In the rows, 128 means zero.
Known rows, with every way that one mark hangs from another:
{j_464 j_513}: [106 163 177 122 103 137 145 111 150  93 124  69 172  97 116  96  99 113
 164]
{j_468 j_171}: [146 158 158 130  99 139 184 116 171  95 136 132 215 138 148  75 109  76
 137]
{j_513 j_359 j_464}: [146 144 233 114  80  59 126 127 160  95 189  80 186 136 161  80  91 123
 137]
{j_359 {j_171 j_464} j_468 j_564}: [195 165 167 117 117 114 166  95 123  64  65 171 120 156  97 118  83  90
 156]
{j_468 {j_171 {j_464 j_513}}}: [128 150 134 144 105 128 170 107 164  90 112  92 198 112 123 101  78  97
 132]
{j_171 {j_359 j_564} j_464 j_530}: [113 152 144 122 136 135 154 128 129 103 122 101 159 148 130 130 119 174
 125]
{j_464 {j_513 {j_171 {j_359 j_564} j_530}}}: [100 151 163 108 106 100 133 111 130  91  94 121 159 114 114 134 139 167
 148]
{j_464 {j_513 {j_171 j_530} {j_359 j_468 j_564}}}: [116 134 187  92  91  43 127  97 119  85 105 144 140 120 103 149 113 120
 168]
{j_468 {j_171 j_464 j_530}}: [141 128 125 141 121 137 174 135 163 104 133 120 206 152 141 104  83  99
 125]
{j_171 j_359 j_530}: [103 147 159 108 121 150 160 138 136 112 144  90 187 158 144 113 120 150
 150]
{j_464 {j_513 j_359}}: [ 92 152 194 107  94  94 141  99 152  93 149  60 179  98 116 108 101 121
 163]
{j_468 {j_171 {j_359 j_564} j_464 j_530}}: [128 151 120 132 122 128 180 115 138  99 108 134 191 147 138 124 116 133
 116]
{j_359 {j_468 {j_171 j_464 j_530}} j_564}: [163 149 137 125 112 108 178 109 121  92  94 172 154 154 120 126  92  72
 143]
{j_513 {j_171 j_530} j_359 j_464}: [151 108 220 108  84  30 107 146 159  97 180 124 190 160 164 104 102 145
 128]
{j_464 {j_171 j_530} {j_513 {j_359 j_468 j_564}}}: [ 83 160 155 106 101  56 148  89 117  91  88 129 140  98  87 167 109 113
 163]
{j_359 j_468}: [152 158 192 107 102 130 164 119 139  96 133 118 161 162 131  91  90  80
 169]
{j_464 {j_513 {j_359 {j_468 {j_171 j_530}}}}}: [106 135 161 102  87  76 160  96 122  97 119 106 178 119 111 138  80  72
 178]

Rows:
[119 151 183 106  95  94 147  89 145  76 113  92 172 103 101 117  89 111
 172]  {j_464 {j_513 {j_359 j_171}}}
[145 133 157 105 119  90 144 124 126  93 100 155 145 181 128 139 117 163
 128]  {j_513 {j_171 {j_359 j_468 j_564} j_464 j_530}}
[129 151 147 110 128 119 158 120 106 101 104 120 137 167 120 145 102 148
 142]  {j_171 {j_359 j_468 j_564} j_464 j_530}
[103 120 157 111 114  85 136 116 125 102 129  64 152 133 103 149  60 121
 162]  {j_171 {j_464 {j_513 {j_359 j_468}}} j_530}
[139 145 213 100  95  57 138 103 170  79 151 159 175 138 138  97 146 141
 128]  {j_513 j_171 {j_359 j_564}}
[144 137 160 109 103  65 170  97 130  92 126 155 165 151 124 134  95  85
 142]  {j_513 {j_359 {j_468 {j_171 j_464 j_530}} j_564}}
[167 143 201 109  74  27 147 106 116  92 138 161 164 144 146 118  94  73
 148]  {j_513 {j_359 {j_468 {j_171 j_530}} j_564} j_464}
[136 134 128 128 106 114 169 113 125  99  95 117 170 144 112 133  59  71
 159]  {j_359 {j_468 {j_171 {j_464 j_513} j_530}}}
[133 116 180 111 116  55 127 121 162  88 148 146 167 151 132 128 122 165
 115]  {j_513 {j_171 j_464 j_530} {j_359 j_564}}
[107 174 142 109 118 109 173 111 119  99  87 154 151 149 117 146 131 134
 142]  {j_464 {j_171 {j_359 j_468 j_564} j_530}}
[109 163 162 109 122 138 159 123 124 103 124 119 166 140 135 119 142 153
 145]  {j_171 {j_359 j_564} j_530}
[ 75 164 130 110 109 107 161 108 114 104  75  98 157 123  99 161 100 133
 162]  {j_464 {j_171 {j_359 j_468} j_530} j_513}
[140 170 168 111 117 117 164 102 121  92 104 114 137 160 123 120 106 144
 135]  {j_171 {j_359 j_468 j_564} j_464}
[124 171 162 124 124 133 160 110 146  92 122  96 160 142 133 106 124 171
 117]  {j_171 {j_359 j_564} j_464}
[105 155 112 133 116 120 170 102 127  96  86 112 179 113 119 142 108 136
 129]  {j_468 {j_171 {j_359 j_564} {j_464 j_513} j_530}}
[138 168 137 133 111 126 185 100 153  90 108 131 192 140 141 103 121 131
 112]  {j_468 {j_171 {j_359 j_564} j_464}}
[126 156 196 122  95  36 130 119 146  92 147 133 167 116 141 122 118 139
 121]  {j_513 {j_359 j_564} {j_464 {j_171 j_530}}}
[103 155 140 111 121 110 147 104  91  98  77  93 122 131  98 163  93 149
 157]  {j_171 {j_359 j_468 j_564} {j_464 j_513} j_530}
